Each row comes from the steps of one walk. Every step used is in the known rows, and no mark comes twice. Write the walk behind each row, first mark first.
Known rows
tirut, mekov, pemun, pebuk: [-0.34  0.38 -1.29  1.41  1.31  0.77 -1.79 -2.88  0.43 -0.50  2.30 -0.61
 -1.24 -2.47 -2.36  3.89  2.57 -1.31]
redi, pemun, mekov: [-0.12 -0.97 -1.67  2.31 -1.57 -1.43 -0.77 -1.36  2.19  1.85  3.78  0.42
 -0.73 -1.46 -1.97  6.18  3.32 -1.43]
pemun, mekov, tirut: [ 0.89  1.44 -1.53  2.31 -0.81 -1.77 -0.73 -2.37 -0.24  2.05  3.38  1.94
  0.43 -1.75 -3.20  3.36  2.90 -2.42]
tirut, mekov, pebuk, redi, pemun, fale: [-1.99 -0.54 -0.72  2.68 -0.68 -0.92 -1.94 -1.71  1.28  0.32  2.33  0.83
 -0.97 -1.06 -1.48  5.68  3.73 -2.18]
fale, pemun, pebuk: [-0.25 -0.32 -1.31  0.82  1.85  0.52 -0.47 -2.13  3.47  0.87  5.73  0.39
 -0.75 -0.03 -1.88  4.28  3.99 -2.54]
mekov, pebuk, redi, pemun: [-0.10  1.16  0.72  0.63 -1.23  1.01 -1.93 -2.28  1.91  2.04  1.04 -0.56
 -0.38 -1.20 -1.41  6.37  3.33 -1.66]
tirut, pami: [-1.72 -0.61 -3.04  1.37 -1.57 -1.57 -1.03 -3.07  4.32  2.67  2.11 -1.09
  0.57 -2.92 -0.27  5.72  1.29 -2.69]
fale, pemun, mekov, pebuk: [ 0.92 -1.60 -2.02  0.95 -0.38 -2.62  0.09 -2.65  1.18  1.77  4.56  1.38
 -0.64 -1.91 -1.26  4.97  3.81 -0.92]
pemun, redi, pebuk, mekov, tirut: [-0.21  0.75 -0.09  1.37 -1.60  0.05 -2.78 -3.83  0.19 -0.09  2.86  2.50
  1.45  0.28 -2.28  2.03  3.65 -1.52]
fale, pemun, pebuk, redi: [-0.89  1.29  0.16  0.88  2.36  1.32 -1.14 -1.38  3.04  1.55  4.87  0.74
  1.72  0.42 -1.66  4.06  3.61 -4.18]
pebuk, pemun, fale: [-2.60  0.49 -1.95  1.73  2.14 -0.13 -2.00 -3.53  3.07  2.14  5.88  1.90
  0.81  0.34 -2.25  3.20  2.33 -2.83]
pebuk, pemun, mekov, tirut, pami: [-0.88  0.56 -2.49  3.38 -1.02 -1.45 -0.95 -0.95  1.04  2.44  3.29  0.80
  0.88 -2.95 -0.71  3.58  2.15 -3.49]
mekov, pebuk, pemun, fale: [-1.52  0.02 -1.90  1.41  1.96 -0.35 -2.03 -3.78  2.26  1.88  5.37  2.17
 -0.09 -0.43 -1.84  3.21  2.69 -2.15]
pebuk, mekov, pemun, redi: [-1.57  0.09 -1.03  1.51  0.42 -0.15 -1.92 -3.81  2.20  1.08  4.04  0.72
  1.88 -0.62 -2.27  0.93  2.57 -0.64]
redi, pebuk, mekov, pemun, fale: [-2.17 -0.83 -1.82  2.96  0.41 -1.00 -2.65 -4.88 -0.31 -0.73  4.02  1.52
 -0.31  0.25 -1.87  3.22  3.13 -0.35]
pemun, pebuk, mekov, tirut, pami: [-1.29 -0.27 -2.01  3.08 -1.43 -1.13 -1.59 -1.99  1.81  1.35  3.44  0.44
  0.61 -1.80 -0.45  3.10  2.18 -3.02]
fale, pemun: [-1.52  0.20 -1.12  0.55  0.14 -1.03 -0.07 -3.42  2.95  2.33  4.22 -0.23
  0.68  0.21 -2.04  5.19  3.47 -1.57]
fale, pemun, mekov, tirut, pami: [-0.85 -0.26 -2.74  3.85 -1.72 -2.70  0.13 -0.67  0.84  1.87  3.38  0.44
  0.20 -2.79 -0.55  4.25  3.17 -3.13]
fale, pemun, redi, pebuk: [-0.19 -0.85 -0.98  0.02 -0.54  0.76 -1.82 -3.25  3.07 -1.10  3.14  1.40
  0.38 -0.26 -1.29  4.35  4.91 -1.40]
pemun, redi, pebuk: [ 0.35 -0.56 -1.38 -0.54 -0.84  0.98 -2.65 -3.95  3.51 -0.74  2.18  1.49
  0.41 -1.07 -1.53  4.38  3.74 -1.50]

Write each row's walk
[-1.89 -0.55 -1.77  2.66 -0.53 -0.85 -1.51 -2.74  2.97  1.07  3.82  0.56
 -1.70 -0.27 -2.23  5.50  3.46 -1.56] | redi, pemun, fale
[-0.39  0.21 -2.31  3.12 -1.52 -0.80 -1.57 -1.23  0.31  0.93  2.51  1.08
  0.39 -2.86 -0.23  4.16  2.90 -3.21] | redi, pebuk, pemun, mekov, tirut, pami
[-1.12  0.26 -0.59  1.20 -0.62  0.25 -2.99 -5.62 -1.02 -0.19  1.92 -0.06
  0.58 -0.19 -1.64  3.95  2.54  0.67] | redi, pebuk, mekov, pemun
[-0.68 -1.16 -2.06  1.97 -0.02 -2.62  0.46 -1.66  2.05  2.00  5.83  1.20
  0.76 -0.59 -1.85  4.97  3.74 -2.03] | fale, pemun, mekov
[-2.18  0.32 -0.85  2.81  0.10 -0.21 -1.80 -1.98  2.63  1.27  3.63  0.86
 -0.36  0.17 -1.97  5.24  3.53 -2.74] | pebuk, redi, pemun, fale
[-0.55  0.96 -0.08  2.30  0.08 -0.29 -1.34 -2.65  0.22  0.95  5.17  1.85
  0.76  1.01 -2.48  1.96  3.77 -2.11] | fale, pemun, pebuk, mekov, tirut
[-1.89 -1.53 -0.67  1.38  0.77 -0.46 -1.44 -3.04  3.19  1.09  6.86  1.13
  1.25  1.80 -1.31  3.22  3.45 -1.74] | fale, pemun, pebuk, mekov
[-0.43  1.54 -0.19  0.36  2.01  1.60 -1.99 -2.13  3.41  1.87  3.98  0.87
  1.85 -0.45 -1.98  4.08  2.48 -4.31] | pemun, pebuk, redi
[-1.37 -1.32 -0.65  0.13 -1.72 -0.32 -3.19 -5.31  2.15  0.34  3.23  1.29
  1.70  1.07 -1.12  4.95  2.68 -0.61] | redi, pebuk, mekov
[-0.80  1.56 -0.25  1.65 -1.40 -1.03 -1.94 -4.17  0.27  2.19  3.18  1.53
  1.74  0.31 -2.90  2.57  2.31 -1.64] | pebuk, mekov, tirut
[ 0.35  0.02 -0.81  1.13  0.35  1.67 -1.68 -1.81  3.60  0.72  3.70 -0.41
 -2.15 -0.94 -2.01  5.51  3.57 -1.87] | redi, pemun, pebuk
[-0.37  0.49 -0.96 -0.37  1.47  1.11 -1.98 -2.96  4.11  2.24  4.56  1.74
  1.54 -1.32 -1.80  1.51  2.78 -2.09] | mekov, pebuk, pemun, redi
[-2.69 -0.41 -2.01  3.19  0.93 -1.64 -1.99 -4.62  0.43  0.76  4.80  1.14
  0.23  0.21 -2.26  2.56  2.42 -0.70] | pebuk, mekov, pemun, fale
[-0.93  1.87  0.13  1.28  1.92  1.49 -2.16 -1.95  0.58  0.51  2.14 -0.06
  1.33 -1.51 -1.99  3.72  2.38 -3.30] | tirut, mekov, pemun, pebuk, redi
[-0.80  0.15 -1.75  1.38  1.09 -0.75 -1.24 -2.15  2.32  3.00  5.69  1.73
  1.76 -0.82 -2.04  3.88  2.24 -2.63] | pebuk, pemun, mekov
[-0.29  2.28  0.02  1.11  2.61  1.97 -2.08 -2.49  1.18  1.22  3.14  0.18
  1.24 -0.93 -2.10  3.35  2.47 -3.31] | mekov, pemun, pebuk, redi
[-1.30 -0.29 -1.49  3.71 -2.15 -0.54 -1.71 -1.20  1.59  0.96  2.89 -0.19
 -0.42 -1.74 -0.32  3.91  2.86 -2.57] | redi, pemun, pebuk, mekov, tirut, pami
[-0.36  1.30 -0.63 -0.75  1.22  1.06 -2.20 -4.31  2.34  3.12  3.59  0.82
  0.79 -1.18 -1.72  3.84  1.98 -1.54] | mekov, pebuk, pemun
[ 1.48 -1.28 -2.30  0.44 -0.70 -2.33 -0.71 -3.44  1.55  2.11  3.60  1.48
 -0.58 -2.79 -1.56  4.97  2.70 -0.95] | pemun, mekov, pebuk
[-1.35  0.35 -1.30  1.24 -0.03 -0.25 -1.60 -2.95  1.57  0.31  1.67 -0.04
  0.91 -2.71 -2.48  2.30  2.55 -1.01] | tirut, mekov, pemun, redi
[-1.22 -0.69 -1.86  2.73 -2.54 -0.93 -2.11 -2.33  1.75  0.29  2.38  1.11
  1.17 -1.89 -0.08  2.90  2.90 -2.50] | pemun, redi, pebuk, mekov, tirut, pami
[-0.14  1.17 -0.32  1.87 -0.15 -0.06 -2.03 -3.24  0.54  1.18  4.38  1.85
  0.83  0.31 -2.75  2.02  2.90 -2.19] | pemun, pebuk, mekov, tirut
[-0.86  1.33 -0.34 -0.76  0.79  2.36 -3.20 -4.35  2.20  1.12  2.92  1.01
  1.11 -0.01 -1.59  4.86  2.60 -1.82] | redi, pebuk, pemun
[-0.73  0.84  0.07 -0.29 -0.52 -0.56 -1.99 -2.96  1.33  1.93  0.74  0.44
  1.93 -2.21 -1.44  5.24  2.11 -2.75] | tirut, mekov, pebuk, redi
[-1.45  1.00 -0.98  0.05  1.67  1.35 -1.94 -2.73  4.91  2.49  4.93  1.43
  2.46 -0.50 -2.22  1.58  2.47 -2.83] | pebuk, pemun, redi
[ 0.08  0.19 -0.43  1.00  0.54 -1.23 -0.64 -1.82  1.11  2.28  3.97  1.50
  1.74 -1.10 -1.11  4.58  3.46 -2.91] | fale, pemun, mekov, pebuk, redi
